What can hang from each mark
pozet: podo
zelog: daros
voni: vuzig zelog
vuzig: daros pozet voni
podo: daros pozet
roda: daros
nivop: daros
daros: nivop podo roda vuzig zelog

Known rows, with every way that one mark hangs from another
pozet(podo(daros(nivop roda zelog))): 106  99  -162  -47  -227  1  113  -108  -199  -273  -222  -205  -192  106  -108  85  143  450  54  185  15  42  -34  -133
zelog(daros(podo roda)): 134  -60  -125  27  -48  165  113  -112  -196  -258  -50  -133  -33  82  58  163  193  313  16  65  250  -146  159  -71
pozet(podo(daros)): 108  12  -95  161  -264  -75  165  -281  -219  -264  -20  -121  -45  188  -114  180  63  263  -53  -65  203  37  182  -127
zelog(daros(roda vuzig)): 166  12  -40  19  -78  124  97  -141  -224  -95  96  -92  -58  95  52  87  97  192  -32  121  106  -114  138  -91
voni(vuzig(daros)): -79  -22  -71  95  -14  -104  98  -375  -120  -103  256  75  -71  51  -68  179  36  259  -97  -52  224  -13  314  -55
nivop(daros(roda vuzig(voni) zelog)): 136  152  -80  -246  -186  -138  113  -260  -45  -10  -126  40  -212  -1  -34  -29  138  324  -11  158  35  -131  -10  -25
zelog(daros(roda vuzig(pozet))): 130  -39  41  150  -78  24  51  -189  -227  -56  231  -150  -83  190  190  78  72  84  -15  20  37  -122  138  -91
roda(daros(vuzig zelog)): 144  294  46  -233  -183  70  149  -162  -23  -62  -135  25  -146  -89  -168  127  128  168  77  224  111  -73  35  -10
zelog(daros(vuzig(voni))): 184  -103  12  111  -19  -20  94  -238  -177  -98  243  14  -135  52  -45  51  39  156  -120  -72  197  -325  164  -27
nivop(daros(vuzig(pozet(podo)))): 66  31  -15  130  -204  -266  102  -390  -193  -55  70  20  -34  173  8  97  -1  137  100  -88  71  -7  80  -20
roda(daros(nivop podo vuzig zelog)): 229  164  9  -279  -87  134  151  2  -11  -179  -216  -12  -131  -232  -225  144  184  360  279  297  121  -212  -110  80
pozet(podo(daros(vuzig zelog))): 159  124  16  -131  -315  -178  123  -257  -189  -210  -73  -74  -117  56  -224  144  18  217  29  -7  83  -89  99  3
roda(daros): 98  194  -59  57  -130  167  201  -194  -56  -115  -106  -15  -94  39  -67  163  164  203  -7  162  221  43  125  -139
nivop(daros): 96  194  -157  28  -86  -31  216  -280  -147  -147  -123  41  -35  105  -93  186  197  275  38  14  228  33  147  -113
vuzig(pozet voni): 94  -66  39  255  -116  -148  131  -376  -66  -35  247  -33  -193  169  79  105  99  137  -142  -106  190  -142  168  -59
daros(vuzig): 203  80  40  -44  -160  -5  199  -253  -115  -33  99  30  -68  27  -108  206  88  177  5  77  176  -81  158  -1
vuzig(pozet): 91  64  21  189  -126  -69  162  -326  -123  -64  156  -54  -101  183  43  211  133  105  -26  -51  179  -18  194  -69
zelog(daros(nivop roda)): 135  8  -171  128  68  221  117  -40  -250  -203  -8  -143  -136  116  45  108  201  350  11  175  121  -66  62  -175
pozet(podo(daros(vuzig))): 182  -4  -1  75  -294  -111  147  -256  -218  -192  48  -89  -25  113  -134  149  -19  219  -1  -33  130  -43  145  -57
voni(vuzig): 16  16  -10  37  -115  -63  143  -355  -102  -66  193  12  -108  70  -112  300  61  179  -106  -24  234  -27  250  -20
pozet(podo(daros(nivop vuzig))): 224  -47  -35  98  -197  -43  155  -144  -232  -227  35  -112  -59  59  -169  132  15  339  100  56  75  -64  18  -70
daros(podo): 168  9  -44  -22  -125  34  211  -223  -78  -196  -50  -13  -22  8  -116  270  183  296  59  21  325  -119  171  23
vuzig(daros(nivop podo roda zelog)): 72  63  -177  -177  9  65  111  -70  -83  -248  -189  -31  -144  -94  -59  47  243  566  176  253  121  -93  29  -22
vuzig(voni(zelog)): 71  -51  60  84  -95  -138  198  -329  -5  -93  99  54  -226  168  -160  110  39  302  -237  -114  351  -217  177  39
podo(daros(roda zelog) pozet): 212  143  -109  -154  -322  19  155  -194  -125  -329  -100  -162  -143  187  -43  143  291  225  67  80  64  -120  67  -180
pozet(podo(daros(zelog))): 86  140  -76  -41  -279  -142  138  -282  -191  -283  -151  -103  -141  133  -205  166  101  258  -26  -41  153  -10  134  -77

Rows
117  221  -129  -249  -109  -95  175  -228  -81  -251  -320  36  -62  -39  -192  220  263  364  176  22  252  -124  85  48 -> nivop(daros(podo zelog))
266  -33  -109  -199  -256  6  164  -200  -87  -222  -73  15  33  60  14  121  236  295  287  118  127  -212  -4  -35 -> nivop(daros(podo(pozet) roda vuzig))
-78  -7  -95  -213  -95  -89  33  -269  -47  -162  3  -4  -118  -61  -55  137  117  406  20  101  168  -86  200  48 -> voni(vuzig(daros(podo roda zelog)))
197  -142  -146  8  -120  164  106  -153  -183  -362  35  -98  -15  162  70  168  261  219  118  14  226  -289  120  -106 -> zelog(daros(podo(pozet) roda))
249  -117  100  88  -93  -125  194  -127  -78  -177  127  -89  -188  81  -217  56  -1  408  -76  -60  191  -315  17  43 -> podo(daros(nivop vuzig(voni(zelog))))
275  181  9  -143  -129  -20  172  -62  -166  -225  -68  -110  -149  -56  -234  180  160  335  145  126  39  -153  -6  -20 -> podo(daros(nivop vuzig zelog))
30  84  -47  70  -332  -174  58  -276  -193  -196  -77  -242  -177  246  61  91  90  210  -30  -6  -1  66  84  -121 -> vuzig(pozet(podo(daros(roda zelog))))
183  142  -55  -243  -216  106  155  -178  21  -322  -202  16  -99  -23  -158  192  295  188  231  117  229  -259  11  -24 -> roda(daros(podo(pozet) zelog))
91  -56  89  155  -241  -192  97  -373  -166  -18  228  -17  -82  157  7  143  -42  80  9  -55  85  -53  129  15 -> daros(vuzig(pozet(podo)))
230  -74  15  -29  -30  64  124  -140  -202  -226  82  -35  15  -28  -89  200  102  211  100  -40  265  -311  171  58 -> zelog(daros(podo vuzig))
-6  192  -151  -139  -90  -10  112  -236  -99  -121  -100  10  -170  62  -5  32  191  363  -34  179  106  39  175  -111 -> vuzig(daros(roda zelog))
36  -81  -30  166  -22  -114  111  -292  -113  -187  147  -14  -14  71  64  138  140  273  87  -95  240  -110  237  -1 -> vuzig(daros(podo) pozet)
225  39  -40  -50  -115  141  173  -86  -122  -33  27  -61  -128  3  -19  118  133  368  81  306  39  -19  -15  -72 -> daros(nivop roda vuzig)
195  -75  -115  92  115  155  141  -48  -222  -331  -19  -86  -50  -9  -107  217  202  366  134  20  273  -257  89  -19 -> zelog(daros(nivop podo))
14  -3  -48  133  78  -197  57  -265  -75  -130  164  28  -289  37  -2  -38  142  344  -4  -18  71  -211  66  -42 -> vuzig(daros(nivop zelog) pozet voni)
254  108  -150  -122  -222  79  169  -71  -137  -365  -113  -180  -178  129  -71  129  324  345  166  173  5  -146  -50  -192 -> podo(daros(nivop roda zelog) pozet)
87  8  -137  121  -319  -4  142  -234  -217  -223  -89  -189  -71  219  14  115  78  326  -81  62  117  123  140  -186 -> pozet(podo(daros(roda)))
-144  -47  27  68  -3  -199  117  -377  -66  -114  246  80  -116  136  -174  166  -49  314  -178  -145  317  -95  318  51 -> voni(vuzig(daros) zelog)
161  147  -106  -108  -178  -1  176  -213  -133  -28  -94  -2  -28  64  20  83  146  299  74  186  72  49  62  -92 -> nivop(daros(roda vuzig))
-5  109  -101  38  11  -47  63  -167  -127  -119  18  -84  -228  86  93  -5  201  382  91  177  -16  9  44  -114 -> vuzig(daros(nivop roda zelog) pozet)
205  -32  25  -288  -228  -62  108  -201  17  -61  -41  -12  -201  -109  -52  55  126  357  8  170  132  -281  20  108 -> daros(podo roda vuzig(voni) zelog)
-4  -105  -27  293  -12  -191  83  -394  -86  -69  304  33  -164  155  116  -17  74  223  -127  -136  179  -122  228  -91 -> vuzig(daros pozet voni)
-129  99  -100  -144  -88  -94  35  -314  -85  -81  74  14  -183  26  -27  96  90  321  -91  117  89  32  220  -55 -> voni(vuzig(daros(roda zelog)))
58  310  -183  -209  -157  -25  162  -232  -109  -123  -305  -24  -152  89  -47  105  256  342  49  177  94  72  55  -103 -> nivop(daros(roda zelog))
124  -87  105  -39  -189  -96  174  -252  11  29  139  3  -214  125  -48  12  -22  331  -204  63  195  -219  83  53 -> daros(roda vuzig(voni(zelog)))
-118  -92  -58  70  44  -57  97  -205  -70  -111  164  -5  -175  116  -71  74  -7  496  -90  79  180  -45  152  -15 -> voni(vuzig(daros(nivop roda)) zelog)
247  65  -21  -320  -131  84  141  -27  -60  -138  -163  -70  -149  -148  -119  152  194  446  218  314  64  -177  -79  89 -> daros(nivop podo roda vuzig zelog)
55  -46  -61  261  -314  -108  94  -286  -222  -172  58  -256  -91  303  148  100  56  215  -52  -31  48  113  128  -172 -> vuzig(pozet(podo(daros(roda))))
210  6  -169  -71  -158  -30  204  -267  -101  -340  -99  57  35  100  -100  235  297  262  253  -60  277  -219  89  -53 -> nivop(daros(podo(pozet)))
305  -97  24  -139  -240  5  189  -236  -68  -233  129  47  17  20  -125  248  178  175  218  10  229  -343  92  52 -> daros(podo(pozet) vuzig)
124  152  90  -141  -231  -94  96  -248  -82  28  67  -90  -189  82  72  105  117  135  30  156  -21  -58  55  4 -> daros(roda vuzig(pozet) zelog)
6  78  -88  -37  -35  -159  99  -341  -54  -126  46  113  -241  10  -108  -11  132  332  -122  -12  200  -169  192  -45 -> vuzig(daros(zelog) voni)
12  44  -11  -37  -37  -179  79  -290  -80  -211  31  -2  -109  15  -20  122  173  272  120  -69  197  -160  197  58 -> vuzig(daros(podo zelog) pozet)
